What can hang from each mark:
fola: vozo zezos
nozad: legemog ruri
bafe: nozef vozo
vozo: bafe fola ruri
zezos: fola
vaka: fuvod
fuvod: vaka
ruri: fuvod nozad vozo
legemog: nozad
nozef: bafe

Each row was made from one small tree. Brackets hold a mark, then the marks that hang from it, in alphabetical order. Every link used is in the known rows. Write each row's tree.
Known rows:
(vozo (bafe nozef) (fola zezos) (ruri (fuvod vaka))): [-1.13 -0.59  2.07 -0.11  0.41 -0.40 -5.03  0.00  0.78 -0.63  2.59  2.53
 -0.42  0.39 -1.31  0.58 -0.59 -0.16  0.25  0.77 -2.03 -1.14  0.68  0.19
  0.63  0.78 -5.03]
(zezos (fola (vozo ruri))): [-1.00  0.95 -0.04 -0.73  0.41  0.30  0.02 -0.15 -0.07 -0.31  0.36  0.57
  0.45  0.08  0.71  0.60  0.24 -0.62  0.04  0.23 -1.54 -1.90 -1.94 -0.27
  0.52 -0.08 -1.06]
(fola (vozo bafe (ruri (nozad legemog))) zezos): [-1.29  0.44  0.76  0.72  0.84 -0.05  0.20 -0.82  0.33 -0.26  1.00  1.62
  0.04 -0.01 -1.24  0.17 -0.90  0.69 -1.93  0.36 -2.76 -2.34  0.76 -0.18
  1.07  0.26 -2.77]
(nozad legemog (ruri fuvod (vozo bafe fola))): [-1.01 -0.72  1.05  4.48  1.84 -1.11 -1.18 -3.78 -0.10  0.26  0.52 -0.63
  0.82 -0.22  0.02  0.94 -0.51 -0.49 -1.83  1.00 -1.26 -1.09  1.59  0.59
  0.11 -0.11 -1.40]
(fola (vozo (ruri nozad)) zezos): [-0.98  0.73  0.52  0.15  0.62  0.07 -0.82 -0.40  0.46 -0.26  0.56  0.44
  0.04 -0.12 -0.69  0.09 -0.73  0.94 -1.22 -0.05 -2.72 -1.57  0.18 -0.20
  0.85  0.20 -1.77]
(legemog (nozad (ruri (fuvod vaka) (vozo bafe)))): [ 0.14 -0.66  0.71  2.81  0.00 -0.70 -0.91 -1.52 -0.07  0.49  0.17  0.13
  0.75  0.20 -0.81  0.72 -0.09  0.07  1.32  1.01 -1.32 -0.43  2.02  1.82
  0.23  0.00 -2.44]
(ruri vozo): [ 0.49 -0.06  0.39  0.26 -0.04 -0.54 -0.49 -1.05  0.05  0.15  0.08 -0.04
 -0.04 -0.33  0.20  0.12  0.02 -0.31  0.21  0.22 -0.04 -0.72 -0.07  0.48
 -0.04 -0.09  0.20]
(vozo bafe fola): [-0.55 -0.58  0.45  0.03  0.04 -0.38 -2.24  0.25  0.31 -0.10  1.44  1.93
 -0.62  0.14 -0.80  0.11 -0.10 -0.30  0.02  0.39  0.21 -1.13 -1.91 -0.07
  0.52  0.39 -2.78]
(vozo (bafe nozef) (ruri (nozad legemog))): [-1.08 -0.71  1.57  0.25  0.79  0.34 -1.81 -1.21  0.39  0.06  1.32  2.28
  0.13  0.16 -1.59  0.45 -0.13  0.08 -0.52  0.82 -1.45 -1.51  1.52 -0.34
  0.22  0.27 -2.61]
(legemog (nozad (ruri fuvod (vozo bafe)))): [ 0.20 -0.61  0.80  2.85 -0.02 -0.55 -0.74 -1.63  0.01  0.64  0.12  0.14
  0.65 -0.07 -0.73  0.66 -0.13  0.29  1.08  0.99 -1.16 -0.55  1.93  1.88
  0.26 -0.06 -1.95]
(bafe (vozo ruri)): [-0.10  0.32  1.03 -0.24  1.50  0.69  0.27 -0.69  0.54  0.09  0.97  0.36
  0.26  0.08 -0.46  0.04 -0.01  0.08  0.07  0.13 -0.95 -1.73  0.34 -0.12
  0.02  0.01 -0.36]
(vozo bafe (ruri nozad)): [-0.90 -0.96  0.73 -0.35  0.24  0.41  0.74 -0.22  0.41 -0.05  1.07  2.51
 -0.09  0.10 -1.16  0.31  0.13  0.09  0.08  0.73 -1.56 -0.82  1.48 -0.32
  0.37  0.29 -2.72]
(ruri (fuvod vaka) (vozo bafe (fola zezos))): [ 0.46 -0.48  1.33  1.05  0.77 -2.12 -2.21 -1.02  0.12 -0.39  1.15  1.37
 -0.53 -0.01 -0.42  0.77 -0.45 -0.74  0.47  0.66 -0.68 -1.01  1.43  0.87
  0.32  0.35 -2.92]
(fola (vozo bafe (ruri fuvod (nozad legemog))) zezos): [-0.96  0.49  0.98  1.11  1.24 -0.48  0.11 -0.98  0.34 -0.22  0.93  1.66
 -0.06 -0.19 -1.17  0.40 -1.02  0.75 -1.77  0.34 -2.82 -2.32  2.15  0.03
  1.03  0.25 -2.70]
(vaka fuvod): [ 0.37  0.23  0.06 -0.44  0.44 -0.34 -1.51 -0.23  0.44  0.12 -0.16  0.18
 -0.12  0.08  0.23  0.31  0.91 -0.34  1.11 -0.59 -0.04 -0.55  1.88  0.69
 -0.01  0.13 -0.38]
(legemog (nozad ruri)): [-0.32 -0.34  0.24  2.34 -0.37  0.18 -0.83 -0.96  0.00  0.54 -0.10 -0.57
  0.90  0.19 -0.72  0.34 -0.02  0.52  0.73  0.75 -1.06  0.20  0.36  1.41
  0.21 -0.08 -1.62]
(vozo bafe fola ruri): [-1.30 -0.99  0.61 -0.50 -0.12  0.42 -2.57  0.40  0.74 -0.21  2.08  2.50
 -0.41  0.30 -0.94  0.16 -0.03 -0.41  0.01  0.68 -1.30 -1.03 -1.28 -0.11
  0.65  0.60 -4.22]
(nozef (bafe (vozo (ruri fuvod)))): [ 0.46 -0.28  1.19  0.51  1.67 -0.03 -0.98 -0.43  0.26  0.06  0.91 -0.45
 -0.04 -0.04 -0.63  0.19 -0.23 -0.30  0.26 -0.20 -1.05 -3.61  1.21  0.30
  0.29  0.13 -0.06]
(fola zezos): [-0.29  0.39  0.48  0.45 -0.27 -0.11  0.68  0.05 -0.01 -0.41  0.24  0.04
 -0.03 -0.15 -0.10 -0.05 -0.60  0.59 -1.22  0.13 -0.79  0.67 -0.11  0.21
  0.35  0.03 -0.67]
(nozad legemog (ruri vozo)): [-1.23 -0.41  0.53  3.87  1.26 -0.28  0.31 -3.58 -0.24  0.23 -0.08 -1.64
  1.29 -0.16  0.24  0.55 -0.30 -0.33 -2.13  0.82 -1.29 -0.47  0.57  0.32
 -0.07 -0.31 -0.07]
(nozef (bafe (vozo (fola zezos) ruri))): [-0.06 -0.24  1.29  0.45  1.41  0.06 -2.38 -0.14  0.39 -0.12  1.39 -0.44
 -0.11  0.04 -0.85  0.03 -0.34 -0.16 -0.35 -0.18 -1.14 -3.45 -1.12  0.14
  0.55  0.28 -0.98]
(nozef (bafe (vozo (ruri (fuvod vaka) (nozad legemog))))): [ 0.20 -0.47  1.32  1.16  2.39 -0.47 -1.02 -1.03  0.06 -0.07  0.72 -0.62
  0.25  0.17 -1.07  0.40 -0.29 -0.47 -0.30 -0.16 -1.19 -3.45  1.28  0.08
  0.19  0.14 -0.52]
(bafe nozef (vozo (fola zezos) (ruri fuvod nozad))): [-0.04  0.49  2.91 -0.02  2.47 -0.18 -6.26 -1.38  1.00  0.10  1.85  0.43
 -0.07 -0.17 -1.34  0.51 -0.40  0.89  0.40  0.24 -1.00 -2.40 -0.18 -0.20
  0.02  0.22 -1.21]
(nozad legemog): [-0.57 -0.09  0.12  1.84  1.08 -0.30 -0.08 -1.44 -0.39  0.07 -0.25 -0.56
  0.53  0.11 -0.27  0.18 -0.41 -0.31 -2.16  0.23 -0.05  0.03  0.06  0.07
  0.00 -0.13 -0.08]
(ruri (fuvod vaka) (nozad legemog) (vozo bafe fola)): [ 0.25 -1.20  1.41  2.45  2.54 -2.70 -3.11 -2.66 -0.15  0.00  0.45  1.05
 -0.19 -0.04 -1.18  1.22 -0.31 -0.70 -0.32  0.75 -0.28 -1.14  1.61  0.37
  0.03  0.14 -2.51]

Write each row's tree:
[ 0.05 -0.38  1.14  0.28  1.49  0.11 -2.61 -0.21  0.41 -0.01  1.31 -0.48
 -0.09  0.09 -0.89  0.08 -0.14 -0.41  0.07 -0.28 -0.85 -3.64 -1.18  0.08
  0.41  0.25 -0.82]	(nozef (bafe (vozo fola ruri)))
[-1.22 -0.61  0.88  0.15  0.60  0.04 -4.00 -0.11  0.79 -0.29  1.23  0.64
 -0.22  0.01 -0.77  0.24 -0.33  0.63 -0.82  0.40 -1.82  0.62 -2.14 -0.35
  0.49  0.44 -3.23]	(vozo (fola zezos) (ruri nozad))
[-0.35  0.73  0.53 -0.53  0.40 -0.12 -1.82 -0.38  0.26  0.15  0.87  1.33
 -0.19  0.07 -1.04  0.07 -0.28  0.11  0.35 -0.09 -0.79 -3.64  0.37 -0.18
  0.58  0.19 -1.01]	(fola (vozo (bafe nozef)))
[ 0.24 -0.23  1.05  0.23  1.34  0.27 -0.77 -0.28  0.28 -0.01  0.95 -0.47
  0.11  0.03 -0.76  0.04 -0.13 -0.30  0.08 -0.30 -1.01 -3.61  0.22  0.16
  0.30  0.11 -0.11]	(nozef (bafe (vozo ruri)))
[ 0.10 -0.65  0.82  2.91  0.05 -0.68 -2.12 -1.59  0.14  0.67  0.36  0.13
  0.54 -0.05 -0.76  0.68 -0.14  0.23  1.07  1.04 -1.08 -0.57  0.99  1.89
  0.35  0.01 -2.46]	(legemog (nozad (ruri fuvod (vozo bafe fola))))
[-0.84 -0.65  1.54 -0.74  0.29  0.44 -1.87 -0.55  0.57  0.03  1.46  2.56
 -0.04  0.12 -1.47  0.36  0.07  0.26  0.57  0.67 -1.44 -1.53  1.52 -0.40
  0.22  0.35 -2.51]	(vozo (bafe nozef) (ruri nozad))
[-0.07 -0.18  1.47  0.25 -0.11 -0.83 -3.64 -1.05  0.34 -0.05  1.45  1.32
 -0.47 -0.29 -0.62  0.21 -0.37 -0.13 -0.02  0.51 -0.19 -1.71 -1.46  0.53
  0.40  0.27 -1.91]	(ruri (vozo (bafe nozef) (fola zezos)))
[ 0.97 -0.32  0.78  0.77  0.91 -1.82 -1.07 -1.20 -0.09 -0.13  0.05  0.05
 -0.09 -0.05  0.27  0.71 -0.16 -0.82  1.07  0.26 -0.45 -0.54  2.87  0.78
 -0.21  0.06 -0.63]	(ruri (fuvod vaka) vozo)
[-0.36 -0.46  0.77  2.63 -0.42 -0.29 -1.73 -1.38  0.14  0.45  0.51  0.11
  0.63  0.02 -0.88  0.41 -0.27  0.42  0.45  1.09 -1.30 -0.33 -0.42  1.71
  0.52  0.02 -2.73]	(legemog (nozad (ruri (vozo bafe (fola zezos)))))
[-0.83 -0.33  0.99  0.45  0.57 -0.22 -3.98  0.07  0.78 -0.30  1.43  0.68
 -0.36 -0.02 -0.16  0.39 -0.60  0.26 -0.57  0.42 -1.90  0.45 -0.18  0.31
  0.49  0.52 -3.21]	(vozo (fola zezos) (ruri fuvod))
[-1.35 -0.52  0.58  3.93  1.40 -0.52 -1.50 -3.52 -0.08  0.17  0.27 -1.64
  1.12 -0.11  0.08  0.55 -0.33 -0.45 -2.16  0.74 -1.15 -0.53 -0.81  0.28
  0.02 -0.18 -0.75]	(nozad legemog (ruri (vozo fola)))
[-1.51 -1.05  1.75  0.34  1.11 -0.04 -5.70 -1.03  0.71  0.06  2.03  2.24
 -0.14  0.23 -1.82  0.50 -0.17  0.00 -0.51  0.78 -1.17 -1.58 -1.16 -0.46
  0.44  0.54 -3.95]	(vozo (bafe nozef) fola (ruri (nozad legemog)))
[-0.77 -0.10  1.59  0.02 -0.13 -0.34 -4.41  0.06  0.40 -0.34  1.96  1.94
 -0.57  0.01 -1.18  0.13 -0.54  0.26 -0.36  0.41 -0.18 -1.38 -1.98  0.01
  0.64  0.48 -3.00]	(vozo (bafe nozef) (fola zezos))
[-0.64  1.13  1.02  0.02  0.15 -0.22 -1.01 -0.30  0.26 -0.27  1.11  1.35
 -0.17 -0.10 -1.04  0.00 -0.86  0.67 -0.88 -0.03 -1.59 -3.00  0.32  0.08
  0.96  0.22 -1.60]	(fola (vozo (bafe nozef)) zezos)
[-0.25  0.21  1.56  0.33  1.99 -0.21 -2.22 -0.59  0.70 -0.27  1.56  0.38
 -0.04  0.21 -0.62  0.34 -0.41  0.08 -0.11  0.13 -1.36 -1.40 -0.24  0.05
  0.25  0.26 -2.08]	(bafe (vozo (fola zezos) (ruri (fuvod vaka))))
[-1.03  0.89  0.36 -0.09  0.22  0.25 -0.58 -0.07  0.48 -0.38  0.75  0.42
  0.10 -0.01 -0.50 -0.06 -0.83  0.68 -1.28 -0.05 -2.72 -1.65  0.14  0.01
  0.88  0.25 -1.80]	(fola (vozo ruri) zezos)
[-1.52 -1.26  0.93  0.65  1.06 -0.05 -3.04 -0.79  0.58 -0.02  1.65  2.29
 -0.24  0.23 -1.46  0.43 -0.14 -0.15 -0.99  0.84 -1.31 -0.87 -1.24 -0.45
  0.59  0.47 -4.16]	(vozo bafe fola (ruri (nozad legemog)))
[-0.98  0.61  0.75  1.07  1.47 -0.62 -1.04 -0.96  0.28 -0.35  0.49  0.29
  0.23  0.07 -0.85  0.42 -0.96  0.63 -1.52  0.11 -2.94 -1.45  1.66 -0.06
  0.75  0.22 -2.18]	(fola (vozo (ruri (fuvod vaka) (nozad legemog))) zezos)
[-1.04  0.78  0.24 -0.58  0.58 -0.18  0.51 -0.09 -0.20 -0.52  0.72  1.52
  0.31  0.29  0.37  0.85  0.19 -0.95  0.46  0.48 -1.74 -2.32 -0.54 -0.19
  0.60  0.05 -2.13]	(zezos (fola (vozo bafe (ruri (fuvod vaka)))))
[-0.18 -0.29  0.73  2.51  0.72 -0.64  0.02 -2.45  0.10  0.24  0.06 -1.00
  0.66 -0.40  0.63  0.72 -0.04 -0.06  0.33  0.65 -1.32 -0.51  2.43  0.53
 -0.12 -0.15  0.06]	(nozad (ruri fuvod vozo))
[ 0.14 -0.60  1.14  2.60  0.04 -0.66 -2.15 -1.64  0.01  0.51  0.36  0.13
  0.74  0.16 -0.90  0.74 -0.13  0.14  1.54  1.08 -1.23 -0.76  2.06  1.85
  0.16  0.00 -2.27]	(legemog (nozad (ruri (fuvod vaka) (vozo (bafe nozef)))))
[-0.79  0.19  0.24 -0.41  0.72  0.11 -0.39 -0.36  0.45  0.10  0.83  1.75
 -0.09  0.09 -1.10  0.18 -0.13  0.23  0.02  0.17 -1.94 -2.96  0.85 -0.39
  0.73  0.24 -2.04]	(fola (vozo bafe (ruri nozad)))
[-1.24 -1.01  1.66 -0.62  0.54  0.13 -5.57 -0.37  0.88  0.01  2.15  2.54
 -0.41  0.17 -1.69  0.41  0.06  0.16  0.51  0.75 -1.16 -1.59 -1.23 -0.50
  0.44  0.57 -3.88]	(vozo (bafe nozef) fola (ruri nozad))
[-0.92 -0.76  1.16  0.49  1.27 -0.82 -4.34 -0.21  0.64 -0.46  1.20  0.69
 -0.20  0.21 -0.81  0.67 -0.41  0.26 -0.21  0.43 -2.10  0.77 -0.15 -0.14
  0.36  0.52 -3.75]	(vozo (fola zezos) (ruri (fuvod vaka) nozad))
[-1.30 -0.44  0.69 -0.10 -0.03  0.38 -3.55  0.32  0.77 -0.41  1.54  0.61
 -0.19  0.14 -0.37  0.04 -0.42  0.20 -0.93  0.31 -1.82  0.47 -2.18  0.00
  0.58  0.48 -3.29]	(vozo (fola zezos) ruri)
[-0.12 -0.40  0.45  2.54 -0.37 -0.08 -1.03 -1.48  0.05  0.69 -0.08 -0.54
  0.85  0.02 -0.60  0.39  0.01  0.31  0.85  0.86 -1.12 -0.16  0.30  1.67
  0.20 -0.14 -1.56]	(legemog (nozad (ruri vozo)))
[ 0.21 -0.42  1.52  0.81  1.99 -0.35 -2.69 -0.51  0.43 -0.02  1.18 -0.40
 -0.21 -0.10 -0.99  0.31 -0.41  0.07 -0.17 -0.17 -1.17 -3.40 -0.20  0.13
  0.45  0.23 -0.98]	(nozef (bafe (vozo (fola zezos) (ruri fuvod nozad))))
[ 0.17 -0.48  0.69  2.74  0.10 -0.69 -1.38 -1.51 -0.01  0.51 -0.11 -0.54
  0.79  0.16 -0.58  0.70 -0.11  0.12  1.30  0.91 -1.32 -0.05  1.75  1.84
  0.13 -0.03 -1.92]	(legemog (nozad (ruri (fuvod vaka) vozo)))
[ 0.15  0.00  1.37  0.81  2.73 -0.28 -0.22 -1.53  0.38  0.04  0.68  0.19
  0.35  0.20 -0.84  0.54 -0.16  0.07 -0.22  0.25 -1.14 -1.67  1.72 -0.16
 -0.14 -0.03 -0.69]	(bafe (vozo (ruri (fuvod vaka) (nozad legemog))))
[ 0.35 -0.18  1.02  0.56  1.54 -0.26 -2.42 -0.23  0.19  0.03  0.96 -0.73
 -0.22 -0.01 -0.81  0.02 -0.18 -0.36  0.07 -0.40 -0.11 -3.71 -1.49  0.10
  0.37  0.13 -0.05]	(nozef (bafe (vozo fola)))
